Each row was made from one small tree. The marks that hang from a mark follow it in brackets, in the order of their numbers. Every link used is in the known rows. Write each row's tree.
Known rows:
Z495[Z910[Z3 Z736[Z219[Z344 Z707]]]]: [ 2.50  2.20 -0.19  2.92  2.11 -1.33  2.44 -0.35  1.33  0.17 -1.00 -2.14
  3.39  3.70  0.00 -2.18  0.16  4.22  3.01 -1.12 -1.16  2.33  0.26  1.40
  5.43 -2.50]
Z219[Z344 Z707 Z736[Z910[Z495]]]: [ 0.52  2.55  2.79  3.13 -1.13  2.04  3.84  0.81 -2.39  5.94  1.96 -1.14
 -1.71  4.11 -2.29 -0.92 -1.37  0.54  6.71 -2.09 -1.97  3.82  1.19 -0.55
  6.45 -3.02]
Z3[Z910[Z495 Z736[Z219[Z344 Z707]]]]: [ 0.68  1.20  2.20  3.33  1.22 -0.96 -0.08  1.98 -0.05  1.78  0.07 -0.11
 -1.10  4.65 -3.14 -2.26 -1.18  0.57  4.31 -3.07 -3.02  0.57  0.44  0.69
  3.97 -2.29]
Z344[Z219[Z707] Z553]: [-1.08 -1.87 -4.15  3.56  1.66  4.81  1.34  1.53 -0.68 -0.22 -1.19 -2.80
  0.10  3.08 -1.36 -5.63 -1.25  5.01 -0.85 -4.68  0.50  1.30 -2.56 -2.86
  3.35 -3.77]
Z774[Z344[Z553]]: [-1.24 -1.07 -2.47 -0.12  1.40  3.10  2.44  1.42 -1.58  1.57  0.99  0.22
 -1.29  5.57 -1.98 -2.71  1.52  1.62 -0.18 -0.50 -0.55  1.78 -3.67 -0.33
  0.80 -2.97]
Z3[Z910[Z736]]: [ 0.88  0.02  1.91  1.32  1.60 -2.31 -2.50  1.30  0.32  0.82  2.32  1.46
 -0.10  4.54 -0.82 -0.22  0.40  0.02  1.78 -0.06 -0.90 -1.15 -1.00  1.31
  1.78 -1.42]
Z344[Z219 Z553]: [-1.59 -3.07 -3.17  3.26  2.04  3.04  1.17  0.86 -1.00 -0.80 -0.52 -1.40
  0.25  3.11 -0.36 -4.51 -0.41  4.48 -1.85 -3.71  0.85 -0.60 -3.82 -1.77
  2.17 -2.85]
Z344[Z219[Z707 Z736[Z910]] Z553]: [-0.18 -1.68 -1.54  4.01  0.57  5.49  1.59  1.23 -2.30  0.27  1.41 -2.39
 -0.01  3.84 -1.68 -4.29 -2.23  4.85  0.00 -3.92  0.03  0.47 -1.49 -2.39
  6.46 -3.50]
Z910[Z3 Z495 Z736[Z219[Z344]]]: [-1.63  1.82  2.28  2.69  3.30 -3.10  1.58 -1.16 -0.04 -0.41  0.56 -2.25
 -0.63  3.62 -1.44 -2.28  3.39  2.40  2.97 -1.37 -2.79  0.46  0.53  3.07
  3.94 -1.46]
Z736[Z219]: [ 0.09 -2.90 -0.95  1.94  0.67  1.26  1.66  0.04  0.67  2.43 -1.32 -0.36
 -0.61  1.01 -0.32 -0.19  0.14  1.05 -0.10 -4.21 -1.59  0.75 -3.08  0.45
  0.54 -2.09]
Z219[Z344[Z553] Z707 Z736[Z910[Z495]]]: [-0.77  2.04  1.37  3.11  0.08  2.94  4.38  1.68 -3.75  4.45  1.95 -1.32
 -1.63  5.17 -3.36 -2.62 -2.18  2.46  5.76 -2.18 -2.04  2.71  0.88 -0.96
  7.92 -3.28]
Z910[Z3 Z495 Z736]: [-2.31  2.03  3.22  2.41  4.08 -4.93 -1.33 -1.68 -0.32 -0.40  1.97 -1.29
 -0.63  3.64 -0.76 -2.31  4.93  2.38  2.04  1.07 -0.15 -0.92  2.53  2.75
  1.99 -0.64]
Z553[Z344[Z219[Z736]]]: [ 0.59 -0.47 -0.75  0.98  1.58  0.52  2.02 -1.16  0.98  2.22  0.19 -2.24
 -1.54  1.02  0.88 -1.25  1.48  1.06 -0.50 -1.89 -0.52  0.54 -2.89 -0.84
  1.92 -5.20]
Z553[Z344[Z219[Z707 Z736[Z910]]]]: [ 1.09  0.52 -1.11  2.53 -0.16  2.35  2.18 -0.96 -0.23  2.94 -0.02 -2.96
 -1.92  0.77 -0.18 -1.22  0.30  0.75  1.07 -2.66 -0.85  1.33 -1.99 -1.52
  4.04 -4.81]
Z253[Z774[Z344[Z219[Z707 Z736]]]]: [ 0.36 -1.16 -1.49  1.51  1.85  4.09  2.00  0.98  3.50  4.67  1.25 -1.54
 -2.27  2.77  0.55 -1.97  2.06  1.45 -0.19 -2.03 -0.12  3.54 -3.27  0.98
  2.39 -6.79]
Z3[Z910[Z495 Z736[Z219]]]: [ 0.22 -0.38  2.89  3.22  1.70 -2.32 -1.62  1.12 -0.09  0.95  0.41  0.81
 -1.00  3.97 -2.31 -1.59 -0.11  0.53  2.63 -2.29 -1.96 -1.78  0.24  1.29
  2.23 -1.34]
Z3[Z910[Z495 Z736]]: [-0.18  0.59  3.67  2.87  2.00 -3.47 -2.44  1.16 -0.62  1.37  1.52  1.39
 -0.94  4.65 -1.84 -1.67  0.62  0.15  3.34 -0.62 -0.66 -1.67  1.02  1.17
  1.55 -0.99]
Z344[Z219[Z707]]: [ 0.48 -1.15 -2.29  3.59  0.10  3.52  0.56  0.55  1.04  1.82 -1.19 -2.68
  0.00  1.56  0.13 -3.52 -0.36  2.68  0.19 -4.42  0.62  2.68 -1.96 -2.33
  1.55 -3.17]
Z495[Z910[Z736]]: [ 1.37 -0.02  0.97  2.19  1.53 -3.12  0.59 -0.01  0.85  1.24 -0.29  0.48
  3.26  2.96  0.53 -1.67  0.50  3.37  2.92  0.08  1.60  0.14  0.99  0.27
  1.85 -1.58]
Z219[Z344 Z707]: [ 0.44  1.73 -1.56  1.36  0.09  2.10  3.46  1.57  0.34  4.95 -0.58 -1.62
 -0.91  3.04 -0.87 -1.80 -0.67  0.74  4.28 -2.65 -1.62  5.26 -1.81 -1.03
  2.67 -3.62]
Z253[Z774[Z344[Z219 Z553]]]: [-1.49 -2.50 -3.01  1.92  2.55  3.55  2.42  1.13  2.29  2.90  0.29 -0.73
 -2.17  3.02  0.58 -2.52  2.39  2.02 -0.99 -1.99  0.20  1.25 -5.04  1.29
  1.68 -5.98]
Z774[Z253 Z344[Z219[Z707] Z553]]: [-2.34 -3.32 -2.71  1.94  0.27  6.67  1.66  5.14 -0.97  0.12 -0.23 -2.12
  1.30  6.22 -1.76 -6.14  0.67  3.59 -0.47 -2.08 -0.44  5.73 -4.40 -1.47
  0.19 -4.96]
Z774[Z253 Z344[Z219]]: [-1.54 -3.54 -0.26  1.79 -0.64  4.36  0.89  3.76  0.30  1.19  0.35 -0.90
  1.41  4.82  0.21 -3.37  2.44  0.90 -0.31 -1.08 -0.13  5.49 -5.02 -0.29
 -2.27 -3.81]
Z253[Z774[Z344[Z219[Z707] Z553]]]: [-1.12 -1.72 -3.86  2.13  2.47  4.58  2.54  1.41  2.41  3.31 -0.22 -1.53
 -2.34  2.96 -0.37 -3.24  1.75  2.51 -0.69 -2.66  0.06  2.54 -4.24  0.59
  2.34 -6.53]
Z736[Z219[Z707] Z910]: [ 0.74 -1.71 -0.83  4.63 -2.70  3.75  1.92 -0.22 -2.00  3.64 -1.13 -0.92
 -1.03  0.32 -1.80  0.39 -1.65  0.06  2.82 -5.28 -2.01  1.02 -1.98 -0.35
  3.84 -0.98]

Which tree is each row?
[-2.19  0.48  0.20  2.60  2.18 -0.24  3.19  1.50 -0.52  0.78 -1.26 -2.15
 -1.19  3.73 -3.86 -4.64  0.09  3.74  4.37 -3.81 -2.29  1.05  1.41 -0.04
  4.57 -3.07]
Z910[Z495 Z736[Z219[Z344[Z553] Z707]]]
[-0.23  1.91  1.07  6.19 -1.55  2.11  3.75 -1.03 -2.77  3.66 -1.01 -2.32
 -1.75  2.02 -2.42 -0.64 -0.35  0.09  5.11 -4.42 -3.52  2.18 -1.04  1.31
  6.02 -0.75]
Z736[Z219[Z344 Z707] Z910[Z3 Z495]]
[-1.72 -3.01 -1.49  1.02  0.79  6.75  1.86  5.36 -0.66  0.16  1.45 -2.17
  1.52  7.16 -1.77 -5.90  0.33  4.04 -0.96 -1.41 -0.76  6.04 -3.48 -1.46
  1.68 -5.63]
Z774[Z253 Z344[Z219[Z707 Z736] Z553]]
[-0.74  0.80  2.03  5.77 -1.25  0.48  3.48 -1.66 -3.04  3.12 -0.38 -0.83
 -1.49  1.88 -1.14  0.56  0.61 -0.62  4.31 -3.44 -3.14  0.34 -2.38  2.41
  4.69  0.12]
Z736[Z219[Z344] Z910[Z3 Z495]]
[ 0.38  0.27 -2.99  2.21  0.86  1.63  2.06 -0.66  1.19  2.56 -2.05 -3.27
 -1.87  0.12  0.11 -2.44  1.00  1.09  0.44 -3.31 -0.59  1.91 -2.79 -1.86
  1.57 -5.02]
Z553[Z344[Z219[Z707]]]
[ 2.03  0.40  0.59  2.79  2.60 -2.70  0.70 -1.24  1.15 -0.70 -0.42 -1.09
  3.53  2.92  0.61 -1.39  1.17  4.04  1.33 -0.52 -0.16  0.14  0.17  2.02
  3.73 -1.48]
Z495[Z910[Z3 Z736[Z219]]]
[-2.82 -4.18 -1.87  1.49  0.48  5.32  1.65  4.58 -1.12 -0.44  0.31 -0.84
  1.30  6.09 -0.72 -5.17  1.64  3.08 -1.19 -1.17 -0.29  4.31 -5.43 -0.71
 -0.69 -4.07]
Z774[Z253 Z344[Z219 Z553]]
[-0.88  1.19 -3.20  1.47  1.29  2.85  4.15  2.53 -0.99  3.36 -0.72 -1.89
 -0.94  4.37 -1.90 -3.40 -1.35  2.66  3.52 -2.80 -1.82  4.13 -2.15 -1.39
  4.21 -3.80]
Z219[Z344[Z553] Z707]
[-0.06  0.83 -1.98  4.52 -0.81  4.00  4.17 -0.12 -3.06  1.81 -0.26 -2.39
 -0.83  2.94 -2.10 -0.76 -1.34  1.61  3.04 -4.11 -3.90  1.80 -3.48  1.21
  7.43 -1.53]
Z736[Z219[Z344[Z553] Z707] Z910[Z3]]
[ 1.60  1.51  1.14  2.34  2.75 -3.91 -0.06 -1.19  0.86 -0.11  0.71 -0.47
  3.52  3.60  1.26 -1.44  2.05  3.73  1.82  1.44  1.05  0.11  0.90  1.96
  3.01 -1.20]
Z495[Z910[Z3 Z736]]
[-1.54  0.89  3.18  5.50 -0.40 -1.79 -0.26 -2.44 -3.60  3.08  1.23  0.23
 -1.57  1.72 -0.39  0.50  2.66 -0.59  3.19 -0.43 -0.06 -1.16 -0.15  2.01
  2.33  1.18]
Z736[Z910[Z3 Z495]]
[-0.21 -1.62 -2.47  2.51  2.52  5.00  1.43  1.77 -0.49 -0.06  0.92 -2.80
  0.39  4.23 -1.36 -5.42 -1.78  5.86 -1.40 -3.85  0.22  1.53 -1.39 -2.73
  5.29 -4.80]
Z344[Z219[Z707 Z736] Z553]
[-0.88 -0.67  2.13  6.16 -0.79  0.04  1.07 -2.33 -2.98  2.17 -0.23 -0.51
 -1.41  0.98 -1.20  0.64  1.30 -0.19  2.18 -3.30 -1.83 -1.26 -1.26  2.13
  3.39  0.67]
Z736[Z219 Z910[Z3 Z495]]
[-0.02 -0.98 -3.46  2.02  0.77  4.06  4.69  1.98 -0.14  2.53 -2.06 -2.11
 -0.68  2.85 -2.37 -2.78 -2.07  2.97  1.97 -5.37 -3.17  3.38 -3.26 -0.97
  4.42 -3.96]
Z736[Z219[Z344[Z553] Z707]]
[ 0.58  3.92  2.99  3.41  0.02  1.36  3.11 -0.15 -2.35  4.93  2.73 -1.85
 -1.43  4.51 -1.77 -0.76 -0.11  0.79  5.81 -1.06 -2.36  3.89  1.22  0.67
  7.22 -2.52]
Z219[Z344 Z707 Z736[Z910[Z3 Z495]]]
[-0.69 -2.93 -1.38  2.14  2.84  3.33  1.05  1.01 -0.68 -0.74  1.55 -1.40
  0.51  4.04 -0.41 -4.23 -0.82  5.26 -2.25 -2.95  0.67 -0.29 -2.66 -1.70
  3.91 -3.85]
Z344[Z219[Z736] Z553]
[-0.80 -0.28 -2.03  0.75  1.80  1.29  3.08  1.89  0.29  0.10 -0.20 -2.17
 -0.03  3.65 -2.43 -3.06 -0.36  3.74  2.71 -3.35 -2.82  1.55 -1.26  0.15
  4.94 -3.56]
Z910[Z736[Z219[Z344[Z553] Z707]]]
[ 0.66 -0.36 -0.29  2.25  0.11  1.01  2.11 -1.50 -0.44  2.44  0.57 -1.81
 -1.79  0.70  0.65 -0.35  1.20  0.25  0.42 -1.97 -0.60 -0.25 -3.10 -0.61
  2.97 -4.21]
Z553[Z344[Z219[Z736[Z910]]]]
[ 0.72  0.07  3.25  2.03  0.62 -0.20 -0.11 -1.56 -2.04  2.68  4.45  0.20
 -0.23  3.22  0.60  1.50  1.53  0.46  1.04  0.90 -0.46 -0.07 -0.61  1.87
  4.09 -0.91]
Z219[Z736[Z910[Z3]]]
[-0.39  0.06  0.26  1.03  3.38 -1.90 -0.21 -1.14  1.26 -1.66  1.71 -1.96
  0.53  2.91 -0.05 -0.77  3.33  2.56 -0.42 -0.56 -2.05 -0.34 -1.14  3.12
  3.14 -1.46]
Z910[Z3 Z736[Z219]]
[ 0.24  0.56  2.95  3.02  1.42 -2.08 -0.12  1.56 -0.30  1.38  0.44  0.76
 -0.99  4.56 -2.48 -1.53 -0.59  0.16  3.94 -2.50 -2.68 -0.72 -0.46  1.37
  3.19 -1.79]
Z3[Z910[Z495 Z736[Z219[Z344]]]]
[-0.64 -1.47 -2.90  1.43  2.89  4.71  2.60  1.60  2.51  3.41  1.25 -1.59
 -2.21  3.86 -0.29 -3.17  1.43  3.01 -0.78 -2.04 -0.20  2.68 -3.47  0.65
  3.66 -7.19]
Z253[Z774[Z344[Z219[Z707 Z736] Z553]]]
[-0.60 -1.98 -1.87  1.91  1.64  2.95  1.81  0.34  3.26  4.12  0.21 -0.67
 -2.16  2.08  1.39 -1.34  2.94  0.60 -0.46 -1.91  0.35  2.33 -4.71  1.67
  0.39 -5.65]
Z253[Z774[Z344[Z219]]]
[-0.20  0.63  4.55  3.25  0.85 -1.20 -0.11 -1.79 -2.61  3.19  3.81  0.23
 -1.05  3.35 -0.36  0.64  1.78  0.54  2.13  0.37 -0.27 -0.52  0.94  1.76
  3.94 -0.73]
Z219[Z736[Z910[Z3 Z495]]]
[-0.17 -0.70 -2.24  4.36 -2.25  4.86  4.95  1.08 -3.05  3.09 -1.28 -1.32
 -1.15  2.35 -2.74 -0.82 -2.90  1.28  4.17 -5.44 -3.27  1.69 -3.46 -0.43
  6.32 -1.91]
Z736[Z219[Z344[Z553] Z707] Z910]
[-3.20 -3.47 -0.87  0.03  0.94  3.27  1.46  4.65 -1.60  1.10  1.00  0.44
  1.00  6.38 -1.23 -3.45  2.14  1.81 -0.05  0.58 -0.68  4.43 -4.40  0.30
 -1.33 -3.46]
Z774[Z253 Z344[Z553]]
[-0.81 -3.30  1.69  1.95 -1.59  5.08  1.10  3.29 -1.03  1.58  2.59 -0.44
  1.39  5.44 -0.10 -2.46  1.56  0.87  0.55 -0.38 -0.44  4.83 -4.06  0.11
  0.31 -3.67]
Z774[Z253 Z344[Z219[Z736[Z910]]]]
[-0.27  0.57  1.02  6.45 -1.17  1.63  1.34 -1.63 -2.77  2.89 -0.94 -1.90
 -1.53  1.00 -2.26 -0.63  0.27  0.49  3.06 -4.29 -2.24  0.63  0.16  1.13
  4.75 -0.17]
Z736[Z219[Z707] Z910[Z3 Z495]]
[ 0.45  0.23  2.35  3.55  1.46 -1.23 -1.56  1.47 -0.10  1.27  0.00  0.08
 -0.99  4.09 -3.03 -2.31 -0.73  0.90  3.15 -2.96 -2.09 -0.55  1.21  0.52
  3.00 -1.91]
Z3[Z910[Z495 Z736[Z219[Z707]]]]
[-0.70 -1.78 -0.43  3.79  1.77  3.29  0.89 -0.34 -2.63 -1.19  2.75 -1.68
  0.37  4.27 -0.23 -2.89 -0.36  4.29 -1.50 -2.10  0.14 -1.55 -2.75 -0.33
  5.84 -2.36]
Z344[Z219[Z736[Z910[Z3]]] Z553]
[-0.30  0.24  0.81  5.98 -2.86  2.94  4.39  0.11 -2.90  5.11 -2.21 -1.29
 -2.14  1.40 -2.98 -0.77 -1.85 -0.24  6.16 -5.83 -2.91  2.20 -0.99 -0.24
  4.92 -1.19]
Z736[Z219[Z344 Z707] Z910[Z495]]
[ 0.99  0.46 -1.82  1.38  1.37  1.85  2.16 -0.60  1.24  2.78 -0.34 -3.33
 -1.62  1.12  0.00 -2.23  0.62  1.62  0.11 -2.52 -0.79  2.13 -1.97 -1.77
  3.03 -5.77]
Z553[Z344[Z219[Z707 Z736]]]
[-0.35 -2.51  0.14  0.97 -0.32  5.90  1.09  4.37  0.75  1.76  1.52 -1.98
  1.39  5.80 -0.71 -4.34  1.16  2.24  0.07 -1.29 -0.76  7.09 -2.99 -0.97
  0.33 -5.25]
Z774[Z253 Z344[Z219[Z707 Z736]]]
[ 2.07 -0.39 -0.39  2.72  0.91 -0.77  1.64  0.45  1.21  1.13 -1.88 -1.02
  3.08  2.46 -0.61 -2.34 -0.83  4.15  2.82 -2.35  0.08  1.35  1.12 -0.31
  3.47 -2.49]
Z495[Z910[Z736[Z219[Z707]]]]
[ 0.10 -1.63  2.39  4.68 -0.49  2.03  0.45 -0.74 -1.48  1.96  1.70 -0.76
 -0.41  2.23 -0.19 -1.84 -0.10  1.82  1.16 -3.18  0.77 -0.30 -1.00 -0.95
  3.29 -2.00]
Z344[Z219[Z736[Z910[Z495]]]]
[-1.18  0.83 -0.74  0.77  3.77 -1.01  2.18 -0.22  0.27 -2.17  1.53 -2.33
  0.34  4.43 -0.72 -1.89  2.42  3.55  0.70 -0.93 -3.26  0.11 -2.20  3.06
  5.18 -2.21]
Z910[Z3 Z736[Z219[Z344[Z553]]]]
[ 1.27 -0.86  0.22  4.12 -0.99  4.42  0.74 -0.01 -0.56  2.32  1.51 -2.20
  0.07  2.24 -0.35 -2.13 -1.26  2.36  1.13 -3.71  0.17  1.80 -0.99 -1.82
  4.67 -3.19]
Z344[Z219[Z707 Z736[Z910]]]
